Known rows, with every way that one mark hangs from another:
G{A N}: 8; -10; 6; -5; 21; 54; 12; -8; 15; -16; -4; -23; 10; -6; -16; 2; -12; 21
V{G{A}}: 12; -5; -20; -17; 12; 7; 11; -43; -29; -35; 13; 14; 33; 2; 22; -18; 10; 22
X{C}: 15; -2; 20; 32; 5; -3; -4; -22; -8; -8; 12; -4; 16; 5; 1; -51; 10; 3
V{X{C}}: -24; 3; 17; 27; 0; -19; -10; -8; -21; 17; -5; -13; 21; -13; -4; -34; -17; 10
G{A C}: -1; -3; 27; 26; 21; 16; -6; -25; -26; -28; 17; -24; 25; -6; -17; -4; -5; 7
C{V{G X}}: -2; 13; -10; -28; 4; -26; -4; -40; -34; -12; -9; 11; 33; 23; 26; -23; -25; 16
G{X{C N}}: -5; 0; 0; 24; -8; 11; -3; -4; 8; 12; -29; -25; 12; -10; -25; -34; -3; 2
V{X{C G{A} N}}: -35; -4; 5; 9; -14; -5; 23; -19; -4; 21; -30; -24; 12; -8; -21; -18; 17; 7
C{V{X}}: -9; 8; 12; -15; 5; -17; -9; -32; -20; -5; -2; 4; 28; 17; 9; -12; -37; 16
G{C X}: -8; 7; 40; 36; 18; -6; -50; -2; -15; -5; -26; -40; 20; -25; -5; -21; -39; -17
C{V}: 17; 2; 16; -18; 9; -4; -8; -44; -10; -23; 7; 14; 26; 26; 15; -13; -23; 14
C{V{G{A}}}: 18; 5; -17; -33; 10; -1; 13; -53; -27; -37; 14; 14; 34; 37; 20; -23; -6; 20
V{G X}: -16; 7; -9; -11; 4; -28; -14; -24; -39; 0; -20; 10; 34; -18; 30; -18; -19; 16
V{G}: 21; 0; -4; -14; 10; -10; -12; -41; -24; -28; -6; 24; 30; -4; 40; -20; 1; 12
X{C G{A} N}: -1; -12; 2; 6; -16; 18; 43; -39; 17; -3; -24; -21; 2; 13; -25; -28; 59; -1
V{G{A C N} X}: -16; 16; -9; 1; 15; 0; -6; -5; -36; -2; -34; -31; 25; -14; 3; -15; -17; 9
A{G{C{V} N X}}: 2; 17; 13; 0; 22; 6; -50; -22; 0; -29; -17; -47; 36; 2; -25; -21; -19; -14
G{C}: 13; 4; 49; 29; 18; -8; -38; -22; -19; -17; -9; -9; 21; -14; 7; -7; -18; -7
C{V{X{G{A N}}}}: -14; 3; 13; -25; 8; -4; 2; -32; -6; -5; -17; -15; 20; 20; 7; -11; -27; 7
W{A{G}}: -12; -1; 32; -20; 7; -25; -42; -73; -9; -32; 31; 5; 35; 27; 13; 19; 12; 3
X{C{V{G}}}: 25; 11; -2; 7; 3; -14; 8; -38; -22; -20; 10; 3; 22; 37; 12; -65; 13; 4
C{V{G}}: 24; 8; -6; -31; 8; -13; -3; -51; -25; -31; 1; 21; 31; 32; 33; -25; -12; 14

Rows:
2; 9; -4; -1; 14; 12; -30; -21; 11; -23; -5; -38; 32; 7; -26; -40; -3; -5 | A{G{N X{C{V}}}}
-18; 6; -24; -17; 11; 8; 7; -9; -25; 0; -26; -15; 26; -12; 9; -13; -16; 22 | V{G{A N} X}
-37; -6; 18; 16; 2; -13; 6; -20; -12; 10; -10; -29; 17; -7; -3; -35; 2; 1 | V{X{C G{A}}}
14; 9; -20; -32; 13; 14; 6; -31; -12; -26; -12; -12; 26; 31; 11; -28; -20; 13 | C{V{G{A N X}}}
-11; 6; 19; 27; 29; 45; -20; 19; 5; -6; -35; -77; 9; -17; -38; -13; -35; -8 | G{A C N X}
-13; 3; 20; -22; 5; -21; -9; -39; -12; -5; -14; -3; 24; 18; 18; -14; -28; 4 | C{V{X{G}}}
20; 12; -9; -30; 12; 1; -10; -30; -9; -21; -24; -4; 23; 26; 23; -29; -27; 6 | C{V{G{N X}}}
-21; 0; 28; -17; 8; -23; -48; -64; -7; -26; 23; -11; 35; 23; 8; 12; 1; -1 | W{A{G{X}}}
-3; 12; 41; -18; 14; -20; -48; -63; -5; -30; 11; -17; 28; 39; 6; 16; 4; -8 | W{A{G{C{V} N}}}
1; 7; -20; 0; 7; 8; 0; -24; -30; -20; -23; -20; 29; -6; -4; -18; 5; 6 | V{G{A C X{N}}}
-14; 8; 16; 12; 17; 3; 2; -27; -37; -19; 12; -30; 30; 16; -22; -9; -19; 10 | G{A C{V{X}}}
-10; 5; 21; -23; 7; -12; -10; -31; -3; -2; -26; -11; 19; 17; 15; -12; -31; 3 | C{V{X{G{N}}}}
4; 5; 15; 25; 15; 28; -23; 20; 24; 11; -41; -51; 2; -12; -14; -47; -28; -9 | G{N X{C}}
13; 9; 25; 6; 22; 8; -46; -30; 1; -33; -6; -25; 34; -10; -16; -6; -1; -8 | A{G{C N}}
-1; -18; 29; -15; 18; 29; 2; -29; 26; -19; -26; -26; 4; -6; 11; -2; 4; -5 | X{G{A N}}
-11; 6; 44; -8; 12; -30; -51; -70; -16; -32; 26; -7; 35; 27; 9; 17; 11; -6 | W{A{G{C}}}
-20; 8; 33; -8; 4; -24; -49; -60; -9; -21; 7; -20; 32; 22; -5; 19; 8; -8 | W{A{G{C X{N}}}}
-40; -11; 23; -3; 6; -9; -5; -24; -10; 5; -15; -18; 22; -21; 6; -3; -17; 7 | V{X{G{A}}}
0; 6; 0; 7; 15; 15; -34; -17; 12; -21; -6; -39; 31; -7; -26; -37; -2; -5 | A{G{N X{C}}}
7; 4; -28; -2; 14; 25; 8; -9; -9; -17; -20; -32; 19; 3; 1; -47; 1; 7 | V{G{A N X{C}}}
9; 7; -28; -33; 3; 4; 16; -43; -20; -25; -5; 1; 30; 32; 6; -21; -8; 18 | C{V{G{A X{N}}}}
-6; 14; 11; 11; 28; 40; -12; 9; 1; -12; -32; -77; 12; 11; -37; -20; -40; -8 | G{A C{V} N X}
21; 9; -3; -3; 21; 18; -4; -21; -22; -29; -19; -17; 21; 0; 11; -17; 2; 5 | V{G{A C N}}
-21; 8; 39; -5; 11; -28; -58; -60; -14; -26; 17; -22; 35; 22; 3; 10; 1; -11 | W{A{G{C X}}}
-31; 1; 31; 4; -7; -18; -13; -19; -5; 20; -54; -17; 13; -26; -4; 11; -9; -3 | V{X{G{C} N}}
11; 6; -23; -1; -4; -5; -2; -24; -16; -8; -28; -3; 23; -3; 11; -41; 10; 6 | V{G{X{C N}}}
8; -7; 18; 8; -17; 1; 20; -37; 22; 4; -42; -10; -1; 6; -7; -30; 50; -11 | X{C G N}
4; -4; -6; -9; -17; 13; 51; -49; 13; -9; -22; -20; 5; 41; -25; -34; 54; 0 | X{C{V} G{A} N}
9; 6; -14; 3; 7; -10; -14; -23; -22; -16; -13; -6; 27; -3; 23; -53; -1; 1 | V{G{X{C}}}
-2; 13; -20; -33; 9; -1; 11; -30; -25; -13; -14; -6; 28; 26; 11; -19; -23; 20 | C{V{G{A N} X}}
